What can hang from each mark
gikog: vubiv
satebe: vubiv
limimom: vubiv
rerol: vubiv
vibed: vubiv
dapa: gaso refif
vubiv: gaso gikog gubon limimom refif rerol satebe vafov vanis vibed vosi
vanis: vubiv
refif: dapa vubiv
gaso: vubiv
vosi: vubiv
vafov: vubiv
gubon: vubiv
memu: vubiv

In the rows, zero is written as 128.
Known rows, with every way that one mark hangs from another
vosi[vubiv[vibed]]: [119 143 115  92 104 136 144 138 112 153 142 171 137 117 108 114  85 115
 129 127 116 111 116  98 158 152 120  94  81 142 116 111 110 117 129 138
 142]
dapa[refif]: [ 87 107 150 100 134 122 103 144  81 142 163 160 127 123 117 120 115 108
 136  79  99 124 153 130 166 138 115 124 125 119 123 130  90 119 111 207
 143]
limimom[vubiv[gaso gubon refif vanis]]: [114 120  76 155 172 149 132 192 163 133 119  85 128 151 135 141 180 124
 140 119 179 122 177 133 131 138 166 112 176 127 108 107 118 106 139 121
  97]
vanis[vubiv[gaso refif[dapa] vibed vosi]]: [123 129 133 188 143  88 248 149 141 147 124 140  95 158 125 140 163  91
  91 117 141 139 124 174  92  89 137 113  68 144 103 129 163 142 162 110
 129]
vubiv[limimom rerol]: [107  99 103 114 128 163 113 124 134 120 130 128 145 115 140 130 159 140
 167  86 103 114 104 109 136 142 103 117 144 114 139 105  92 126  48 131
 100]
vubiv[limimom rerol satebe vafov vibed]: [151  93 120 100 108 135  57 101 146 123 115 149 142 129 168 122 150 161
 118 108 121 161  82 129  94 131  88 144  55 156 137 136 128 177 115 114
 101]
gubon[vubiv[gaso gikog refif vibed]]: [134 154 180 145 123 104 160 146 131 122 136 137 105 100 108 137 113  90
 123 160 129 135  97 141  84 140 176 119 167 128  86 136 129 126 180 149
 166]
vubiv[gikog]: [109 117 161 104 123 139 133 113 102 124 139 152 132 102 108 129 116 120
 149 140 101 138 101 107 124 123 125 113 138 104 138 132  92 122 134 135
 164]
vibed[vubiv[gaso limimom rerol satebe]]: [119 164  99 161 103 116  95 115 132 133 134 137 159 121 126 141 137 147
 149  92 134 170 156 138 120 130  95 135  94 129 162  94 100  92  65 131
  93]
vafov[vubiv[limimom vosi]]: [102 128 123 180 127  91 123 130  96 129 154 129 122 141 164 133 149 109
 146  91 113 134 157 163 134 106 125 126 131 133 157 119 177 118  80 119
  90]
memu[vubiv[refif vibed]]: [122 102 168 123 158 138 151 123 114 113 123 170 155 150 109 128  83  94
  75 117 110 104 132 130 130 144 106 100  83 133 123 124 175 154 155 158
 141]
vafov[vubiv[gaso rerol]]: [144  99 106 208 141 134 133 140 111 128 139 106 130 111 108 136 104 130
 122  70 128 136 133 154 142 130 108 132 141 123 140 101 148 102 100 129
  97]
dapa[gaso[vubiv[satebe vosi]]]: [132 154 113  98  72  90 121 101 131 103 137 122 117 129  85 108 107 141
 146 199 145 162 147 170 159 132 138 126 120 115 158 141 120  96  79 108
 154]
gikog[vubiv[refif]]: [126 126 146  94 153 136 118 120 110 133 143 182 148 117 120 110  89 132
 140 169 115 124 157 109 148 154 120 130 155 161 133 123 101 114 118 149
 154]
satebe[vubiv[gikog gubon limimom refif]]: [115 146 152 113 144 180 133 118 130  86 122 103 135 119 147 135 123 118
 138 166 124  91 146 115 129 120 133 107 188 114 148 179 154 139 153 146
 123]
rerol[vubiv[vibed vosi]]: [123 150 124 121 102  87 145 120 106 142 130 130 107 143 121 111  94 106
 121  74 129 108 110 130 129 120 143 144  94 132  97 109 135  84 112 119
 133]
vafov[vubiv[refif vibed]]: [118  85 170 147 167 122 141 135 105 115 146 182 125 134 124 138  98  92
  90 133 111 126 153 145 117 131 121 107 101 145 122 120 170 143 163 146
 123]
vubiv[limimom]: [ 79 128 102 106 129 148 105 126 122 136 144 151 129 131 150 122 153 117
 168  86 104 135 137 123 143 146 119 116 139 121 151 119 108 123  83 134
 101]
rerol[vubiv[gaso gikog satebe vafov vibed]]: [164 159 145 125  65 106  92 119 125 141 120 102 105 128 126 123  90 147
 110 123 158 167  90 132  88 126 129 182  76 128 121 136 144 117 174 117
 133]
limimom[vubiv[satebe vafov vosi]]: [136 122 113 120 108  94  78 142 133 132 130 125 110 137 143 133 155 179
 138 113 134 180 123 145 146 109 125 154  82 136 133 114 125 131 127 125
 134]
vanis[vubiv[gikog gubon limimom vosi]]: [107 175 122 161 126 110 181 131 137 139 125  87 105 134 173 137 198 114
 154 126 133 121 118 130 121  83 145 115 164  91 129 129 147 125 101  87
 139]
vanis[vubiv[gubon vafov]]: [131 131  84 134 168 142 129 128 152 162 115 124 101 130 130 112 135 142
 104  90 125 124 137 116 178 144 118 138 146 113 121 111 138 139 155 102
 132]
satebe[vubiv[refif rerol]]: [127  91 148 111 160 177 130 115 128  82 120 136 142 117  91 133  87 139
 102 127  97  89 131 117 156 139 103 112 138 131 121 143 119 140 121 169
 131]
vafov[vubiv[gikog gubon limimom rerol]]: [146 114 134 166 131 157 128 126 119 114 127  85 143  98 156 143 139 129
 156 133 128 113 119 112 123 113 117 126 193  97 159 122 160 121  96 112
 102]
limimom[vubiv]: [103 123 110 106 146 154 123 164 126 144 127 147 116 119 118 134 149 141
 155  89 114 147 129 109 173 142 126 113 126 119 130  96  95 110 120 144
 125]
vafov[vubiv[gaso refif vibed vosi]]: [131 110 150 224 146  70 169 143  99 116 153 137 113 145 137 141 114  82
  92 111 147 129 151 194  85  90 144 115  98 152 110 130 198 117 152 122
 114]
limimom[vubiv[gikog rerol vanis vibed]]: [134 107 144 111 156 165 138 169 132 135  98 142 148 129 134 144 195 130
 142 128 126 121  91  95  99 114 130  89  97 144 111 114  86 149 122 113
 122]
satebe[vubiv]: [108 137 116 116 154 167 114 109 105 122 126 152 127 127  99 112  80 123
 117  75  91 118 146 128 183 146 105 110 128 142 147 153 126 122 138 156
 123]
vubiv[gubon limimom refif satebe vafov vosi]: [136 109 110 125 102  73  72 100 162  92 141  82 126 151 190 131 157 155
 131 177 164 144 154 161  96  99 144 167 146 118 128 148 168 145 125 111
 128]
gaso[vubiv[refif vibed]]: [112 140 158  94 147 134 137 114 136 109 132 195 124 114  78 124 105 107
 118 179 124 121 138 125 143 142 137 106 113 157 123 130 112 127 144 158
 148]
gubon[vubiv[gaso gikog rerol vafov vibed]]: [182 140 146 156 118 114 123 135 135 140 111 119 113  80 112 125 111 135
 120 114 127 125  59 129  95 140 146 147 149 140  94 135 127 134 165 120
 146]
vubiv[gikog gubon]: [131 128 126 117 135 148 138 109 119 127 128 108 135  93 115 119 103 115
 151 137 130 121 109 101 136 120 140 114 191  85 133 135 107 100 153 114
 167]
vanis[vubiv[refif[dapa]]]: [100 100 143 111 155 146 206 138 151 139 125 163 106 141 102 141 149 120
 106 149 103 140 144 119 151 138 113 124 110 116 129 106 121 158 145 144
 137]
gubon[vubiv[gaso satebe vosi]]: [130 172 106 170  78  54 113 121 134 132 146  93  96 120 109 122 109 123
 142  97 137 188 123 180 138 132 167 156 165 121 110 116 125  90 108 137
 157]
limimom[vubiv[gaso refif[dapa] rerol vosi]]: [147  89 118 170 123 121 205 178 146 117 118  93 121 120 112 158 170 149
 146 126 155 129 112 145 111  94 134 133 116 126 113 105 120 107 109 134
 115]
gubon[vubiv[gikog vibed]]: [131 159 171 105 123 116 138 124 116 140 125 166 110  93 108 122 104  96
 136 132  98 139  84 114 121 148 159 115 158 128 104 131 112 128 164 141
 172]
limimom[vubiv[gaso vafov]]: [134 127  86 150 143 141 101 175 135 158 124 123 106 121 130 129 150 161
 141  71 146 150 129 137 150 141 128 143 114 139 131 111 121 113 150 126
 100]
dapa[refif[vubiv[rerol satebe vosi]]]: [138 144 163 128  94  94 104 128  79 127 168 115 144 141 169 133 104 146
 114 103 106 139 126 147 150 120 100 146 122  93 114 126  93 136  73 204
 146]
vanis[vubiv[gaso]]: [ 98 150  94 174 147 130 168 150 138 161 134 126  96 139 112 128 150 118
 119  66 124 152 133 146 158 135 124 118 122 114 121 100 122 118 121 118
 123]

Rows
[143 116 148  76 113 131 129 102 125 136 135 178 149 122 110 118  82 149
 137 201 123 178 157 117 141 151 103 156 121 165 163 133 104 131 134 154
 152]
gikog[vubiv[refif[dapa] satebe]]
[114 151 118 154 146  95 146 135 133 160 123 155  98 160 182 121 196 119
 111  80 115 125 115 153 112  99 124 121  63 155 117 133 166 165 126  89
 108]
vanis[vubiv[limimom vafov vibed vosi]]
[ 98 122 121 126 147 137 150 127 129 110 116 131 144 182 148 134 169 109
 126 140 118  97 186 151 115 114 129 114 117 176 155 176 155 162 112 135
  75]
satebe[vubiv[limimom refif[dapa] vanis vosi]]
[124 127 139  91 125 142 121 134 145 116 118  80 136 146 119 131 122 121
 132 179 156  86 153  86 114 144 163 149 191  97 103 113 114 104 130 121
 133]
rerol[vubiv[gikog gubon refif vanis]]
[156  75 180 111 143 155 191 132 156 123 105 138 119 113 108 153 160 166
  99 198 108 120  91  99 110 118  99 149 106 113 126 121 121 191 157 127
 146]
vanis[vubiv[gikog refif[dapa] rerol vafov]]
[113 148 118 115 124 156 129 116 126 126 130  97 135 105 162 127 153 115
 181 136 132 119 116 102 118 119 140 113 198  88 152 144 121 112 121 108
 128]
vubiv[gikog gubon limimom]
[134 174  90 143 113  69  65  89 128 142 132 136 150 137 163 122 132 149
 136 113 144 150 181 142 129 110 118 160 105 140 161 122 146 101 110 102
 110]
vibed[vubiv[gubon limimom satebe vafov vosi]]
[126 177 165 115  70  86 112  84 121 101 139 133 121 105  85 130 121 147
 155 202 132 175 116 143 137  94 139 138 121 128 157 141 104 110  99 135
 180]
gaso[vubiv[gikog satebe vosi]]
[132 107 130 128 158 148 140 119 133 109 122 113 157 136 105 126  74 114
  95 124 130  93 153 122 162 151 115 119 163  96 133 116 173 125 140 151
 142]
memu[vubiv[gubon refif]]
[130  65 181 136 137  97 151 127 130  75 127 107 166 146 127 152 185 124
 128 211 131  82 112 124  53  78 152 110 138 121  89 128  91 153  74 111
 156]
vubiv[gikog refif rerol vanis vosi]
[128 103 143 102 166 161  92 114 123 103 124 158 126 132 109 121  84 146
  88 130 103 102 155 129 159 148 109 133 120 154 133 164 148 158 177 162
 124]
satebe[vubiv[refif vafov]]
[139 122 156 118 136 181 133 107 108  99 113 126 144  98  96 129  93 142
 125 120  92 103  96 107 146 121  99 108 139 123 141 158 112 134 125 148
 141]
satebe[vubiv[gikog rerol]]
[141 178  88 154 104 160 186 135 117 175 138 117 138 145 182 134 121 131
 145  87 125 161 134 143 134 163  96 144 144 111 178 133 129 134 122 138
  62]
refif[dapa vubiv[gaso limimom]]
[119 112 150 112 159 180 136 124 131  89 115 152 143 132 139 133 125 115
 110 116 100  85 122 126 116 130 104  93 106 156 124 160 145 161 126 155
 101]
satebe[vubiv[limimom refif rerol vibed]]
[ 99 161 136  76  67 131  69 125 135 129 124  91 135 164 153 134 164 141
 162 156 137 156 138 102 106 143 137 160 130 113 148 116 105 129  75 120
 103]
rerol[vubiv[gikog limimom satebe vanis]]
[157 140 118 122 178 165  96 110 119 135  90 133 148 143 141 104 111 113
  89 116 135  89 139 118 120 124 129 109 123 176 134 200 160 164 207 101
 114]
satebe[vubiv[gikog gubon vafov vanis vibed]]
[131 164 124 129  67 114 121 144 125 145 137 120 149 144 124 129 130 120
 128 175 162 159 124 125  96 126 137 101  68 149 125 136 112 137 134 112
 134]
vosi[vubiv[gaso gikog satebe vanis vibed]]
[164 126  46 167 144 105  59 117 157 159 108  99 140 170 154  99 130 121
  88  83 194 167 153 166  94 134 140 139  99 173 120 156 150 141 189  76
  97]
vubiv[gaso gubon satebe vafov vanis vibed]
[140 146 134 136  97 131 151 139 139 114 129  54 110 115 111 136  92 123
 137 153 172 104 127 111 110 133 162 160 194  77 104 115 132  73 148 129
 142]
rerol[vubiv[gaso gikog gubon refif]]
[149 107 102 113 163 142  73 115 137 144 108 107 153 135 143 111 145 135
 126 149 149 104 140 101 114 131 144 136 171 133 134 153 115 149 166  84
 128]
vubiv[gikog gubon vafov vanis]
[142 120 188  65  56 132 178 126 130 118 137 160 145 115 103 148  93 132
 120 252 129 156 105  97 101 125 118 114  57 129 136 138 118 159 173 154
 167]
vosi[vubiv[gikog refif[dapa] satebe vibed]]
[118 151 128 134 149 148 174 128 139 145 119 111 108 114 122 129 147 119
 129 130 122 131 117 105 151 118 133 112 166  83 124 115 121 125 144 107
 161]
vanis[vubiv[gikog gubon]]
[163  75 107 146 131  94 105 104 122 121 125 123 136 116 124 117 122 164
 121  92 116  99  89 137 126 104 110 154 106 138 107 120 116 125  91 106
 137]
vubiv[rerol vafov vosi]
[144 134 151  85  94 133  91 119 117 140 123 116 113 114 113 121  92 161
 132 132 120 114 103  89 134 144 128 181 130 111 127 117 118 113 141 128
 138]
rerol[vubiv[gikog vafov]]
[142 118 130  75 116 131 111 119 145 103 131 148 117 120  86 111 102 150
 128 225 139 117 157 144 157 166 135 132 133 126 147 143 126 126 122 122
 139]
dapa[gaso[vubiv[refif vafov]]]
[144 159 115  94  92 147  87 121 138 140 117  73 116 116 158 121 122 155
 157 129 147  99 116  87 128 141 140 180 179 100 138 127 142 104 130 109
 108]
rerol[vubiv[gikog gubon limimom vafov]]
[119  90 198 142 142 130 137 132 102  99 151 148 128 114 119 153 111 114
 116 187 109 133 145 128 114 117 128 122 144 110 141 123 154 143 148 150
 141]
vafov[vubiv[gikog refif]]
[147 159  97 178 113  62 106 133 130 151 136 107  93 115 119 111 112 133
 132  78 134 135 119 169 138 139 167 169 168 143 102 126 143 100 134 122
 136]
gubon[vubiv[gaso vafov vosi]]
[111 107 103  97 150 146  94 162 169 114 118 105 136 158 136 141 173 145
 135 163 160 158 176 116 143 139 151 119 152 118 121 103 104 135 132 134
 124]
limimom[vubiv[gubon refif satebe vanis]]
[118 105 115 116 140 157 133 123 128 129 120 158 144 120 153 123 155 111
 145  75 105 108  85 116 105 131 103  96  99 141 123 120 108 139  84 121
  99]
vubiv[limimom rerol vibed]
[ 85 157 120 130 155 143 162 142 136 160 124 169 105 152 159 127 184  97
 124  79 102 138 122 127 134 133 117  95  88 136 125 114 137 155 118 111
 109]
vanis[vubiv[limimom vibed]]
[157 111  68 155 177  78  98 112 131 156 108 128 143 172 166  92 145 101
  94  82 162  88 145 151  98 103 158 122 107 182  96 159 157 138 163  61
 114]
vubiv[gubon vafov vanis vibed vosi]
[140 132  84 145  83 145 146 151 131 139 142  99 143  99  91 127  93 152
 148 114 137 108 107 108 162 147 114 118 124 119 117  92  95  91  75 136
 124]
vosi[vubiv[gaso rerol]]
